Each row was made from one small tree. The marks that hang from a mark follow it in brackets, in alphabetical order. Every link used is in the known rows. Write each row's tree.
(in the rows, 128 means zero)
Known rows
munimaf(fuvuv mobi mupu): [116 141 124 104 156  69 109 135 108 112 114 128 147 136 164  84 132 122
 111  65 145 148 129 121]
fuvuv(munimaf(mobi)): [110 129 126 122 146 111 119 135 102 135 121 105 138 146 161 128 131 121
 127 124 132 118 151 123]
sova(fuvuv): [118 134 137 165 129 136 130 145 119 127 119 137 143 144 113 123 128 118
 133 145 122 129 127 141]
sova(fuvuv(munimaf(mobi)) zagik(gilum)): [ 94 124 144 179 159 140 130 155  95 160 109 134 171 157 132 125 133 103
 146 183 117 130 126 143]
munimaf(fuvuv mobi(sova(zagik(fotupup))) mupu): [115 137 129 132 154  63 118 134 108 114 119 107 152 133 166  81 144 107
 114  70 150 166 118 127]
vesope(munimaf): [113 127 134 140 125 140 127 122 149 122 128 122 132 154 138 122 124 124
 136 104 117 111 130 127]
munimaf(mobi mupu): [125 117 125 104 146  83 116 130 104 108 125 117 137 127 159 106 132 124
 116 105 133 146 126 116]
mupu(munimaf(fuvuv mobi(sova(zagik(fotupup))))): [112 135 136 160 140 101 116 134 124 134 120 117 154 138 163  89 141 118
 123  84 123 142 122 127]
vodolom(gilum): [118 127 136 112 128 154 127 140 121 134 128 125 137 129 103 141 122 123
 128 136 136 106 122 123]
sova(zagik): [121 115 135 133 138 127 133 142 135 149 130 110 137 141 124 130 134 114
 140 160 117 139 111 132]
vosiv(munimaf(fuvuv)): [105 154 132 141 146 121 108 140 118 100 119 119 121 146 132 104 142 125
 125  84 122 132 136 137]
fuvuv(munimaf(mobi(sova))): [112 132 125 145 140 101 122 135  97 130 124  97 138 143 159 125 133 113
 125 120 135 126 149 124]
fuvuv(munimaf(mobi mupu)): [105 126 125 104 153 103 116 134  92 109 117  96 140 140 176 120 135 120
 120 111 136 130 140 119]
vosiv(manedu munimaf(fuvuv mobi mupu)): [113 149 137 132 158  92  94 143 106  72 106 107 115 155 158  96 151 128
 114  58 139 164 130 137]
munimaf(mupu): [121 125 128 106 137 116 123 128 116  98 123 113 129 120 146 121 134 127
 120 110 134 144 116 124]
sova(fuvuv(munimaf(mobi mupu)) zagik(fotupup gilum)): [ 90 123 145 158 163 151 130 142  90 130 103 136 171 142 150 118 146 110
 137 154 133 140 119 145]
zagik(fotupup gilum): [125 131 134 136 134 174 133  99 117 125 116 178 141  96 133 126 136 143
 127 124 148 128 128 138]
vesope(getibul(mapu) munimaf(mupu)): [ 91 109 133 126 136 170 129 116 177 108 147 108 147 183 157 124 126 123
 143  85 113 127 109 117]
pomez(girosav vosiv(manedu munimaf(fuvuv mobi mupu))): [131 139 118 199 173 102 108 141 130 156 116  72 124 162 140 125 137 129
 108 133 146 152 115 136]
fotupup(zagik(gilum)): [119 129 128 120 148 151 141 106 103 142 126 129 140  92 133  98 121 133
 134 117 130 142 131 133]
mupu(munimaf(mobi)): [122 120 133 139 135 117 115 134 120 129 126 121 142 134 157 110 130 130
 124 114 108 124 128 117]
mobi(sova): [132 132 128 163 120 109 132 127 119 122 134 108 129 123 128 125 131 116
 126 123 134 143 128 129]
mobi(sova(fuvuv(munimaf(mupu)))): [107 139 134 178 133 116 129 144  97 103 117  95 145 141 140 123 137 105
 127 127 135 143 129 137]
pomez(girosav): [135 127 122 168 137 137 132 127 140 159 130  93 134 130 121 142 123 126
 111 172 140 130 121 125]
getibul(mapu): [133 124 126 137 134 154 130 112 136 143 141 131 141 149 133 122 138 130
 147 141 115 142 121 125]
pomez(girosav vosiv(manedu munimaf)): [138 132 121 214 155 139 119 136 141 166 122  70 112 156 117 153 135 133
 119 176 135 139 115 141]

Write each row's tree
[107 126 131 153 149 121 127 126  95 138 120 111 150 133 160 124 140 113
 130 135 140 132 141 130] | fuvuv(munimaf(mobi(sova(zagik(fotupup gilum)))))
[ 92 116 137 181 125 121 129 139 163 126 142 112 149 181 139 118 113 106
 132  89 121 116 132 123] | vesope(getibul munimaf(mobi(sova(fuvuv))))
[ 91 110 135 169 138 134 126 127 159 114 148 104 161 193 159 108 126 107
 141  84 117 139 117 116] | vesope(getibul(mapu) munimaf(mobi(sova(fuvuv)) mupu))
[110 123 145 166 136 150 138 145 130 136 118 133 151 145 115 122 144 111
 140 159 123 137 111 150] | sova(fuvuv zagik(fotupup))
[104 137 134 160 143 123 122 150  98 131 113 119 151 159 139 122 131 112
 132 142 126 119 145 137] | sova(fuvuv(munimaf(mobi)))
[ 98 131 143 188 144 143 137 138  95 117 112 116 160 131 138 123 147 104
 135 149 138 152 115 146] | mobi(sova(fuvuv(munimaf(mupu)) zagik(fotupup gilum)))
[ 90 120 144 161 164 134 127 156  88 141 106 125 172 152 144 121 136 103
 142 170 121 141 117 140] | sova(fuvuv(munimaf(mobi mupu)) zagik(gilum))
[111 135 138 166 145 115 117 130 118 138 118 136 161 129 161  90 139 121
 124  89 125 142 121 129] | mupu(munimaf(fuvuv mobi(sova(zagik(fotupup gilum)))))
[117 141 131 159 138  92 111 137 119 130 122 120 150 139 161  90 132 121
 119  77 120 137 129 122] | mupu(munimaf(fuvuv mobi(sova)))
[116 128 143 202 131 142 142 133 112 136 122 134 156 126 114 121 141 106
 140 154 132 152 113 148] | mobi(sova(fuvuv zagik(fotupup gilum)))
[ 86 113 137 161 133 113 125 139 152 101 137 100 151 175 154 113 117 105
 127  74 126 129 122 119] | vesope(getibul munimaf(mobi(sova(fuvuv)) mupu))
[115 139 131 138 143 105 109 137 124 134 119 130 150 142 160  93 131 128
 121  81 117 127 130 121] | mupu(munimaf(fuvuv mobi))
[112 145 139 156 158  78  99 150 103  78 111  85 119 158 154  94 155 113
 118  71 136 179 120 140] | vosiv(manedu munimaf(fuvuv mobi(sova(zagik)) mupu))
[ 94 126 143 167 147 143 133 162 113 146 113 101 155 168 127 133 137 101
 146 175 113 129 119 146] | sova(fuvuv(munimaf) zagik)
[115 153 136 155 153  80  96 143 100  68 110  95 114 151 158  93 152 121
 112  52 143 174 130 138] | vosiv(manedu munimaf(fuvuv mobi(sova) mupu))
[137 133 123 252 158 111 117 146 125 170 124  69 125 166 117 140 135 119
 118 176 135 147 121 142] | pomez(girosav vosiv(manedu munimaf(mobi(sova(fuvuv)))))
[106 129 125 127 147  91 119 135  87 104 119  85 140 137 175 119 137 112
 118 105 140 140 139 120] | fuvuv(munimaf(mobi(sova) mupu))
[100 129 139 182 140 115 133 155 102 122 120  79 152 150 136 124 142  94
 136 149 123 152 114 141] | mobi(sova(fuvuv(munimaf(mupu)) zagik))
[103 121 129 130 152  88 121 142  91 116 122  75 145 143 173 120 140 106
 125 123 133 144 131 122] | fuvuv(munimaf(mobi(sova(zagik)) mupu))
[123 121 135 179 135  93 130 140 112 140 130 118 149 141 131 108 139 104
 130 140 129 147 128 134] | munimaf(mobi(sova(fuvuv zagik(fotupup))))
[128 144 120 200 168 123 112 140 136 150 113  67 120 157 132 134 138 131
 111 141 145 150 109 142] | pomez(girosav vosiv(manedu munimaf(fuvuv mupu)))
[116 158 139 149 146 128 104 142 123  90 107 116 107 158 132 111 147 132
 123  74 135 151 131 147] | vosiv(manedu munimaf(fuvuv))
[113 138 130 137 158  74 118 128 101 118 116 126 159 124 164  82 142 110
 115  77 151 168 117 129] | munimaf(fuvuv mobi(sova(zagik(fotupup gilum))) mupu)
[122 140 142 191 138 104 106 149 101  89 118 100 113 158 130 115 148 118
 126 106 127 159 138 143] | vosiv(manedu munimaf(mobi(sova(fuvuv))))
[101 130 141 180 138 127 136 144 103 111 117  90 151 142 142 122 149 100
 132 140 134 150 115 145] | mobi(sova(fuvuv(munimaf(mupu)) zagik(fotupup)))
[122 136 113 192 174  96 110 139 124 164 125  73 137 153 140 119 132 123
 109 140 135 136 118 128] | pomez(girosav vosiv(munimaf(fuvuv mobi mupu)))
[134 129 121 201 160 133 117 137 133 146 120  62 114 151 129 149 138 132
 115 163 138 148 107 138] | pomez(girosav vosiv(manedu munimaf(mupu)))
[ 99 134 134 148 149 115 120 151  91 113 109 110 153 153 152 118 134 112
 126 127 128 129 137 134] | sova(fuvuv(munimaf(mobi mupu)))
